What can hang from each mark:
B: J
A: G Y
Y: T
J: C
L: M
T: Y
C: J
D: N U Y
U: D
M: L N
N: B D M

Each row was made from one small tree. Brackets hold a mark, then the marks that hang from it, in alphabetical order. Every link used is in the known rows. Write each row's tree.
Known rows:
[L [M [N [B [J C]]]]]: [  9  17   2 -11  21 -17  18  12 -10 -10 -22   0   0  -6 -10  -2  19 -20
   2   4   4  14  -2 -19]
[T Y]: [  1 -10  -6  -2   0 -11  -2  -2  -3   3  -1  -7  -3  -1   2   1  -5  -2
  -5  -4  -4   6   7 -10]
[C J]: [ -4  -2  -5  -3  -7 -11   4  -2   5  -8  -6   6  -6   0  -5  -6   4 -14
   5   3   7   6  12   3]
[U [D [N [M L]] Y]]: [ -5 -17   6   7  25  -5  11   3  -5 -14 -20 -32  17   3  14  21   8  -7
  19  28  26  -9  -7 -10]
[L [M [N B [D U]]]]: [-12  -5  -1 -18  24  -6   7   2   1  11 -20 -15  10   4   1  -8  15 -25
 -17  -7   0  13  -7 -20]
[D [N [B J]] [Y T]]: [ -1  -6  11 -22  34  -5  20   4  14 -16 -10 -25   0 -11  -9   7  11 -14
  25  26   1   5  10  -8]
[U [D [N [M L]] [Y T]]]: [-11 -22   5   8  29   4   9   4   0  -3 -14 -38  11  -3  11  22  13  -3
  31  34  27  -4  -3 -16]
[A Y]: [  5  -2   0  -6   7  -4   6   4   2   1   0  -7   3   0   4   2  -5 -11
   4  -2   1  -3   0  -6]
[D N Y]: [  5  -5   6  -4  22  -4   7  -2   6 -12  -7 -26   7  -3   3  17  -4  -7
  17  22  10  -2  -3   0]
[J C]: [-1 16  3  8  7  0  6  2 -6 -8 -1 -1 -1  4 -2 10  5 -4 -1  8  8  1 -2 -1]
[L [M [N B D]]]: [ -8  -1  -9 -24  15  -6   4  -2   4  12 -24   0   4  -2  -1  -6  20 -16
 -11 -16   5  17  -7 -15]
[L [M [N B]]]: [  4  -1  -7 -13  15 -12   6   4  -2   8 -15  -6   2  -2   0  -5  10  -6
   1  -7  -2  17  -6 -23]
[Y T]: [-6 -4 -1  1  4  9 -2  0  5  9  6 -7 -6 -6 -2  0  5  3 11  7  0  4  3 -7]
[D Y]: [ -1  -4   5   3  11  -6   5   0   7  -6  -4 -15   0  -3   0  11  -6  -5
   7  12   4   5  -4  -3]
[A G Y]: [  8  -2  -2 -10   7  -7  10   2  21   0  -1 -16   4  12   6   0  -7 -16
   9  -3  -6  -3   1 -13]
[M L [N B [D Y]]]: [ -8   1   1 -24  21  -5  18  -3   3  -7 -12 -14   8  -7  -2   8  16 -14
 -11   0  15  25  -6 -20]
[M L [N B D]]: [ -6   6  -4 -27  10   0  13  -2  -5  -2  -9   0   8  -4  -2  -2  22  -9
 -18 -13  11  20  -2 -17]
[U [D [N B M] Y]]: [-13 -12   9  -4  35 -10  15  -1   5 -18 -25 -25  13  14   7  12   7  -9
  13  18  11 -10  -3  -6]
[U [D Y]]: [ -4  -5  12  12  11  -5   1   5   0 -11   2 -11   5  -2   6  19  -2  -2
  -1  15   7  -6  -7  -3]
[N [B J] [D Y] [M L]]: [-18 -10   1 -25  19 -10  27   0  13 -13 -42 -11   5   1  -6  -4  18 -28
   3   4  18   9   5  -5]
[N [B J] M]: [-10  -5   1 -16  10 -13  18   2   6 -10 -29   5  -2   7  -8 -18  10 -14
   6  -2  -2  -2  11  -1]
[L [M [N [B [J C]] D]]]: [ -3  19  -1 -22  23 -11  17   5  -4  -7 -31   6   3  -6 -10  -3  29 -29
 -10  -5  12  15  -1 -11]
[N [B J] D [M L]]: [-16  -6  -4 -28   8  -5  22  -1   6  -8 -37   4   5   4  -6 -15  24 -23
  -4  -8  14   5   9  -3]
[D [N [B J] M] [Y T]]: [-12 -14   6 -19  36  -7  23   1  17 -13 -30 -28   0  -2  -8   0  12 -18
  34  26   8   0  11  -8]
[M [N [B J] [D Y]]]: [ -7   7   7 -29  23 -12  19   1   8 -18 -20   0   4 -12 -11   0  15 -23
  -9  -1   6  14   3  -5]
[D [N B M] U Y]: [-15 -17  12  -9  42 -11  21  -1  11 -12 -25 -42  13  18   3   4  -2 -22
  15  25   2  -5   1 -11]

Which tree is each row?
[-27 -18   5 -13  29  -4  23  -2  12  -3 -31 -33  12  15   2  -1   9 -30
  -5   9  13   9  -1 -15]
[N B [D U Y] [M L]]
[ -4  -7  -2 -17   7 -12  25   6   0 -10 -29  -2   3   4  -6 -14  15 -15
   8   1   6   6  10 -11]
[N [B J] [M L]]
[-20  -7  10  -2  28   8   4   0   8   6   1 -29   3 -11  -2   9   8 -19
  -3  19   8  11  -3 -15]
[M [N [D U [Y T]]]]
[-22  -8  -9 -22   9   0  15  -6   6   3 -32  -4   6  12   2 -10  19 -15
  -6 -12  14   8   3  -8]
[N B D [M L]]
[-18 -10 -10  -9   2   5   6  -6   2   6 -28  -4   6   5   4  -5  16 -13
  -1  -6  22   3  -1  -1]
[N D [M L]]
[ -4  -1   0 -12  13   1   8  -2  -1  -4  -8 -15   8 -14   2  14  11 -12
  -6   5  22  19  -9 -14]
[M L [N [D Y]]]
[-13  -3  11  -5  24  -2   6  -1   3  -4  -6 -23  10  -5   0  10   2 -22
 -12  11   8   7  -7  -9]
[M [N [D U Y]]]
[  1  -8  -2  -8  10   3   9   3  25   9   4 -23  -2   6   4   1  -1 -13
  19   4  -6   1   5 -19]
[A G [Y T]]
[ -5   3   9 -27  18  -6  22   8  -7 -12 -10  -7  13  -6  -7 -11  21 -28
 -21   0   3  13   6 -18]
[M L [N [B J] [D U]]]
[-32 -16   7 -12  30  -6  18  -6  18  -3 -32 -26   8  17  -1  -4   4 -30
  -6   7   4   1   0  -5]
[N B [D U Y] M]
[ -9 -15   7  -6  33  -9  20   2  -1 -17 -24 -32  16  10  10  15  11  -9
  15  22  19  -3  -3 -16]
[U [D [N B [M L]] Y]]
[-30 -25   3   2  25   9  12   0  12  11 -22 -40   5   1   4   5  10 -25
  11  22  20   7  -1 -15]
[N [D U [Y T]] [M L]]
[ -4  -2 -10 -10   8  -1  -5  -1   0  14 -20   0   3 -11   3  -1  15 -14
  -6 -10  13  12 -10  -9]
[L [M [N D]]]
[ -9   5  14  -9  39 -12  28   6  -3 -24 -29 -21  12  17  -6  -4  13 -30
   9  24   5 -12  11  -4]
[D [N [B [J C]] M] U]
[-16 -16   3   0  31   3   1   4   9  18 -14 -37   3 -13   2   8  10 -25
   7  19  12  16 -10 -23]
[L [M [N [D U [Y T]]]]]
[  1  15  22  -6  38 -14  24   8  -4 -38 -11 -16  12   1  -4  23  13 -18
   5  30  11  -8   1  -4]
[U [D [N [B [J C]]] Y]]
[ 10   2  -2 -18  14 -18  13  11  -3  -2 -21   1   1 -11  -7 -11  15 -16
   4  -3  -3  14   1 -18]
[L [M [N [B J]]]]
[ -5  -6  -5  -7  19  -5   0  -1   6   8 -24 -15   4 -13   2  10   9 -19
   1   2  18  15 -14 -11]
[L [M [N [D Y]]]]
[-11 -20   9 -10  40  -9  26   2   5 -11 -24 -50  16  15   6   7   2 -22
  17  29  12   3   1 -21]
[D [N B [M L]] U Y]
[ 10  23   6 -14  15 -11  27  12 -18 -22  -5   1   4  -7 -11   2  21 -13
  -4   7   9  17   3 -21]
[M L [N [B [J C]]]]
[-26 -14   1 -17  18   1  18  -2   5   3 -27 -18  12  18   2 -12  15 -25
 -12  -3   9   5   3 -12]
[N B [D U] [M L]]
[  0   7   3 -17  28 -10  31   4  -8 -24 -31 -14   9   8  -4   1  22 -20
  16  18  18   0   8  -9]
[D [N [B [J C]] [M L]]]
[ -8 -10   2   5  17  -1   0  -1  -5  -8 -17 -11  13  10  11   7   9  -2
  11  12  14 -20  -1   3]
[U [D [N M]]]
[-12 -15  14  10  23   4   6   5  10   5   7 -37  -1  -3  -1  10  -6 -12
  12  28  -1   4  -1 -13]
[D U [Y T]]
